Known rows, with every step that occurs:
S E D: [ 3.793,  4.265, -1.753, -1.798, -2.536,  2.748,  1.956,  2.247, -0.392,
 -0.781, -0.341, -0.767, -0.657,  1.238, -3.078, -1.278,  1.183, -1.770,
  0.013, -0.398,  0.459]
L D: [-0.085,  0.645, -1.691,  2.971, -0.143,  6.309,  0.295,  0.603, -1.332,
 -2.723, -3.616, -0.398, -2.124, -2.317, -0.312,  1.770,  0.583,  1.961,
  1.570, -0.159, -0.613]
C L D: [ 0.970, -2.050, -0.814,  4.162, -0.801,  6.401,  0.524, -0.448, -1.613,
 -2.355, -2.025,  0.118, -1.365, -1.926,  0.652,  1.692, -0.238,  1.785,
  2.894, -0.197, -1.689]
X L S E D: [ 2.640,  3.122, -1.415, -1.224, -3.438,  2.152,  2.491,  1.053, -0.126,
 -0.307,  2.157,  0.309,  0.108,  1.977, -2.181,  0.658,  1.510, -1.386,
 -1.191,  0.115,  0.482]
L S: [-0.261,  1.270, -1.821,  0.476,  0.265,  1.926,  3.682, -0.076,  0.683,
 -0.609, -1.792, -1.530,  1.074,  1.757,  0.834,  2.182,  1.399,  0.638,
  1.035,  1.085,  1.223]
S L: [ 4.032, -3.249, -1.915,  0.599, -2.494,  2.896,  1.554,  2.190, -0.366,
  1.510, -2.027, -1.307,  0.030,  1.778,  0.868,  2.156,  0.523,  2.061,
 -0.607,  1.442, -0.135]
D L: [ 1.084,  1.300, -0.148,  1.902,  0.616,  2.200, -0.855,  1.172, -1.188,
 -1.357, -3.895,  2.382,  0.178,  1.894, -0.413, -2.123,  0.457,  0.201,
  0.606,  1.056, -2.582]
E X L S: [ 0.492, -1.121, -0.325,  1.902, -0.059,  0.183,  1.239, -0.759,  0.793,
 -0.195,  0.572,  1.935,  0.616,  1.978,  2.374,  1.757,  1.820,  1.554,
 -1.853,  0.907,  1.597]
C E X L: [ 4.164, -2.492, -0.119,  0.500, -0.081,  0.338, -0.431,  1.085,  0.954,
  0.062,  0.547,  3.967, -1.051,  0.924,  1.363,  0.181,  0.944,  1.986,
 -0.998, -0.192,  1.162]
L S E G: [ 1.470,  3.768, -3.494,  0.956, -0.609, -0.465,  1.331,  0.702, -0.047,
 -0.141, -4.251, -1.960, -0.093,  2.862, -0.216, -3.641,  1.771,  0.577,
  0.455,  1.859,  2.350]
D L C E X: [ 2.880, -1.104, -0.319,  2.079,  4.316, -0.504,  0.257,  0.984,  0.790,
  0.466, -2.712,  3.881,  0.565,  2.904,  0.061, -1.593,  1.674,  0.156,
 -1.122, -0.732,  0.192]
S E G: [ 2.730,  3.422, -3.211,  0.880, -1.133,  0.527, -0.056,  1.661, -0.452,
 -0.254, -5.192, -1.539, -1.250,  2.170, -0.566, -4.628,  1.327,  0.878,
  0.632,  1.400,  2.025]
L G: [-1.991,  1.381, -2.076,  1.767,  1.766,  3.556,  0.655,  0.266, -0.230,
 -0.452, -1.849, -1.597, -1.855, -1.085,  1.241, -4.103, -0.583,  3.177,
  0.480, -0.394,  0.973]
X E S L C: [ 2.081, -3.865, -1.091, -0.459, -2.419,  2.547,  1.056,  1.025, -0.261,
  3.439, -1.544,  0.777,  1.064,  2.992,  1.790,  6.622,  2.535, -0.175,
 -3.096,  0.697,  0.715]
X E: [ 1.858,  0.670, -1.033, -3.647, -2.510,  2.256,  0.441,  1.683, -0.055,
 -1.442, -1.812, -1.324, -0.305, -1.827,  1.045, -1.750,  1.246,  0.321,
  1.281,  1.227,  1.321]
S E: [ 3.695,  1.835, -3.061, -1.985, -2.008,  2.236,  1.959,  2.833,  0.270,
 -0.464, -3.333, -2.787, -0.461,  0.622, -0.232, -3.560,  0.780,  1.633,
  0.549,  0.349,  0.801]
D L X: [ 0.733,  0.370,  0.358,  1.857,  2.066, -1.714, -5.085,  0.036, -0.202,
 -1.294, -2.948,  1.959,  1.378,  1.407,  0.212, -1.650,  0.013,  0.643,
 -0.529,  0.091, -1.017]
C E: [ 4.331,  0.302, -2.432, -1.922,  1.008,  2.023,  3.286,  2.259,  1.309,
 -0.165, -1.667, -0.080, -0.442,  0.423, -0.954,  1.269,  0.364,  0.763,
  3.357, -0.170,  0.632]
X L C E: [ 3.132, -2.029, -1.135,  0.007, -0.410,  3.370,  2.767,  1.401,  1.043,
  2.075, -0.775,  2.100, -0.554,  1.800, -0.185,  3.527,  1.137,  2.020,
  0.332, -0.784,  0.321]
S E D L G: [-1.107,  3.739, -1.357,  1.785,  1.242,  2.348, -0.928,  0.588, -1.376,
 -1.018, -0.018,  1.500, -1.057,  0.738, -1.485, -7.020, -0.488,  0.677,
 -1.076, -0.350, -1.912]
D L X E G: [ 0.672,  2.345, -0.479,  0.539,  0.063, -2.616, -5.654, -0.177, -0.784,
 -1.550, -3.734,  1.571,  0.334,  0.828,  0.349, -4.380,  1.303, -0.676,
 -0.061,  1.891,  1.461]
D L G: [-2.397,  1.730, -1.126,  3.030,  2.569,  2.627, -0.982,  0.165, -1.127,
 -0.990, -2.112,  1.367, -1.117,  0.283,  0.687, -6.062, -0.764,  2.421,
 -0.304,  0.108, -1.704]

Rows:
[ 5.950, -3.724, -2.747, -2.027, -1.312,  0.789,  2.012,  2.127,  0.791,
  2.369,  0.386,  1.391,  0.740,  2.950,  0.623,  7.353,  1.112, -0.722,
 -0.131,  0.870,  0.405]
C E S L
[ 2.869, -0.214, -2.689, -0.961, -1.858,  1.245,  4.019,  0.719,  0.582,
 -0.127, -0.872, -2.612,  1.675,  1.962,  1.071, -2.447,  0.650,  1.055,
  1.397,  0.885,  0.400]
C L S E
[ 1.779, -3.507, -1.148,  2.557, -1.647,  4.213,  2.104,  1.368, -0.462,
  3.472, -3.343, -0.633,  0.379,  3.399,  1.062,  4.008,  1.550,  2.237,
 -2.372,  0.364,  0.002]
S L C
[ 4.426, -3.576, -1.736, -3.012, -3.600,  0.825,  0.115,  1.765, -0.081,
  1.632,  0.115,  0.363,  0.910,  1.580,  1.923,  5.645,  1.713, -0.921,
 -1.480,  1.829,  0.871]
X E S L
[ 3.071, -3.260, -1.181,  0.717, -0.378, -1.250, -3.083,  0.863,  0.490,
  0.962, -1.435, -1.125,  1.341,  1.365,  1.191,  1.601,  0.078,  2.217,
 -1.415,  0.456,  1.107]
S L X
[ 4.272, -3.316, -1.994, -0.478, -2.376,  1.474,  1.039,  1.639, -0.138,
  2.111, -0.822,  0.543,  0.551,  2.766,  1.452,  7.143,  1.334, -0.433,
 -1.397,  1.257,  0.437]
E S L
[ 2.701,  1.048,  0.963, -2.000, -2.242,  0.292, -2.459, -0.007, -0.348,
 -1.355,  2.245,  0.884,  0.783, -0.643, -1.197,  0.034,  0.691, -2.767,
  0.463, -0.245,  0.784]
C L X E D
[ 2.282,  0.554, -2.577, -1.460, -3.072,  1.236,  2.626,  1.331,  0.718,
  0.160, -0.275, -1.377,  0.582,  1.591,  0.880, -1.695,  1.251,  2.137,
 -0.889,  1.069,  0.864]
X L S E
[ 3.326, -0.432, -2.592,  2.412,  0.506,  0.836,  1.406,  1.225,  0.120,
  2.445, -3.876,  0.865, -0.565,  3.861, -0.747,  1.188,  1.560,  0.947,
  0.352,  0.963,  1.431]
S L C E G
[-0.499,  0.175,  0.227,  3.531,  0.883,  3.505,  0.303,  0.520, -1.059,
  1.142, -4.839,  2.047,  0.490,  3.348, -0.027,  0.419,  1.504,  0.691,
 -1.518,  0.057, -2.004]
D L C
[ 1.799,  2.463, -2.866,  1.178, -1.975, -0.340,  0.396,  0.500, -0.108,
  0.089, -2.831, -0.545, -0.528,  2.818,  0.286, -2.875,  1.703,  1.319,
 -0.541,  1.864,  2.097]
X L S E G
[ 3.289, -1.187, -0.996,  1.152,  3.886,  0.042,  1.331,  1.110,  1.406,
  0.749, -2.522,  2.322,  0.109,  2.336,  0.405, -0.199,  1.854,  0.650,
 -0.648, -1.064,  1.856]
L C E X
[ 2.278, -2.742,  0.253,  1.417,  0.686, -0.735, -3.048, -0.849,  0.398,
 -0.390, -1.276, -0.454,  1.393,  0.443,  1.783,  0.306, -0.643,  1.136,
  1.598, -0.515,  0.630]
C L X
[ 1.033,  2.848, -0.744,  0.674,  1.229,  0.505,  2.803, -0.045,  0.025,
 -1.033,  0.871,  3.126,  1.828,  3.333, -2.305,  1.526,  1.267, -2.489,
  0.890,  0.860, -1.803]
C E D L S
[ 3.256, -3.472, -1.177, -0.229, -0.163, -2.422, -3.962,  0.425,  0.687,
  1.367, -0.556,  0.656,  1.834,  2.200,  1.656,  5.454,  0.661,  0.143,
 -2.080,  0.242,  1.509]
E S L X
[ 4.403, -0.531, -1.300, -0.181,  3.495, -0.719,  1.072,  1.536,  1.530,
 -0.651, -1.768,  1.598, -0.319,  1.158,  0.370, -1.506,  1.171,  0.494,
  0.725, -0.524,  1.982]
C E X
[ 2.234, -2.362,  0.300, -2.603, -1.658, -1.064, -3.191, -0.105,  0.316,
 -1.192, -0.153, -0.700,  1.450, -1.704,  2.134, -2.176,  0.180,  0.294,
  1.276,  0.564,  1.341]
C L X E
[ 0.005, -1.340, -1.124,  2.102,  2.130,  1.130, -0.931,  0.083,  0.598,
  0.140,  1.558,  2.466, -2.164, -0.638,  2.028, -4.351, -0.383,  3.857,
 -1.506, -0.842,  1.299]
C E X L G
[ 1.408,  0.054, -0.404, -3.515, -1.122, -1.141, -3.485,  0.707,  0.559,
 -1.635, -1.363, -1.206,  0.856, -1.939,  1.349, -1.785,  0.909,  0.368,
  0.204,  0.600,  2.124]
L X E
[ 4.407,  0.097, -1.080, -0.036, -0.901,  3.203,  3.374,  1.777,  0.173,
  2.027,  1.041,  1.656,  0.030,  2.897, -3.281,  4.858,  1.394, -1.607,
 -0.203, -0.826, -0.185]
S L C E D
[ 2.012,  0.645, -1.233, -4.448, -1.832,  1.006, -0.422,  0.887,  0.256,
 -0.523, -0.674,  1.029,  0.381, -0.146,  1.604,  4.895,  2.242, -2.743,
  0.271,  0.781,  1.903]
X E S
[ 2.843, -0.695, -1.872, -0.316,  1.306,  3.105,  3.917,  1.635,  1.199,
  1.624, -2.650,  0.402, -0.092,  1.797, -0.816,  2.787,  1.235,  1.073,
  1.704, -0.874,  0.596]
L C E
[ 1.937, -3.018, -2.056,  0.465, -2.665,  4.329, -0.587,  0.861, -1.431,
 -1.004, -0.581,  0.943, -0.661, -1.506,  0.818,  5.734,  1.310,  0.288,
 -0.736,  1.009, -0.551]
X E S L D
[ 3.018, -2.671, -0.740, -3.180, -2.411, -1.425, -3.507,  1.187,  0.429,
 -0.163, -0.298, -1.264,  1.452, -1.027,  1.747, -1.040,  0.749,  0.921,
 -1.083,  1.291,  1.667]
S L X E
[-0.136,  1.463,  1.086,  1.472, -0.752,  3.513, -0.216,  0.493, -1.533,
  0.527, -2.155,  3.199,  0.604,  2.706, -1.586, -0.071,  2.123, -1.842,
 -2.103,  0.007, -1.931]
X E D L C
[ 3.786, -1.709, -0.507,  0.352, -1.988,  0.405, -1.307,  1.492,  0.301,
 -0.072, -0.458,  2.037, -1.131,  1.017,  1.879, -2.823,  1.188,  2.539,
 -2.846,  0.127,  1.317]
S E X L
[ 2.895, -0.437, -1.889, -1.733,  1.237,  1.542,  2.603,  0.860,  1.271,
  1.915, -1.243,  2.674,  0.476,  2.752,  0.072,  8.224,  2.143, -2.096,
  0.589, -0.847,  1.279]
L C E S
[ 1.335, -1.436, -1.114,  3.429, -1.293,  3.951, -1.932,  0.632, -1.090,
 -2.276, -1.046,  2.059, -2.384, -1.789,  0.860, -1.059,  0.962,  3.294,
 -1.884, -0.399,  0.025]
S E X L D
[ 0.990,  0.232,  0.400, -2.560, -0.496, -1.764, -4.937,  0.506, -0.181,
 -1.972, -1.349,  1.048,  1.485, -0.904,  0.964, -3.586,  0.746, -0.393,
 -0.272,  1.012, -0.049]
D L X E
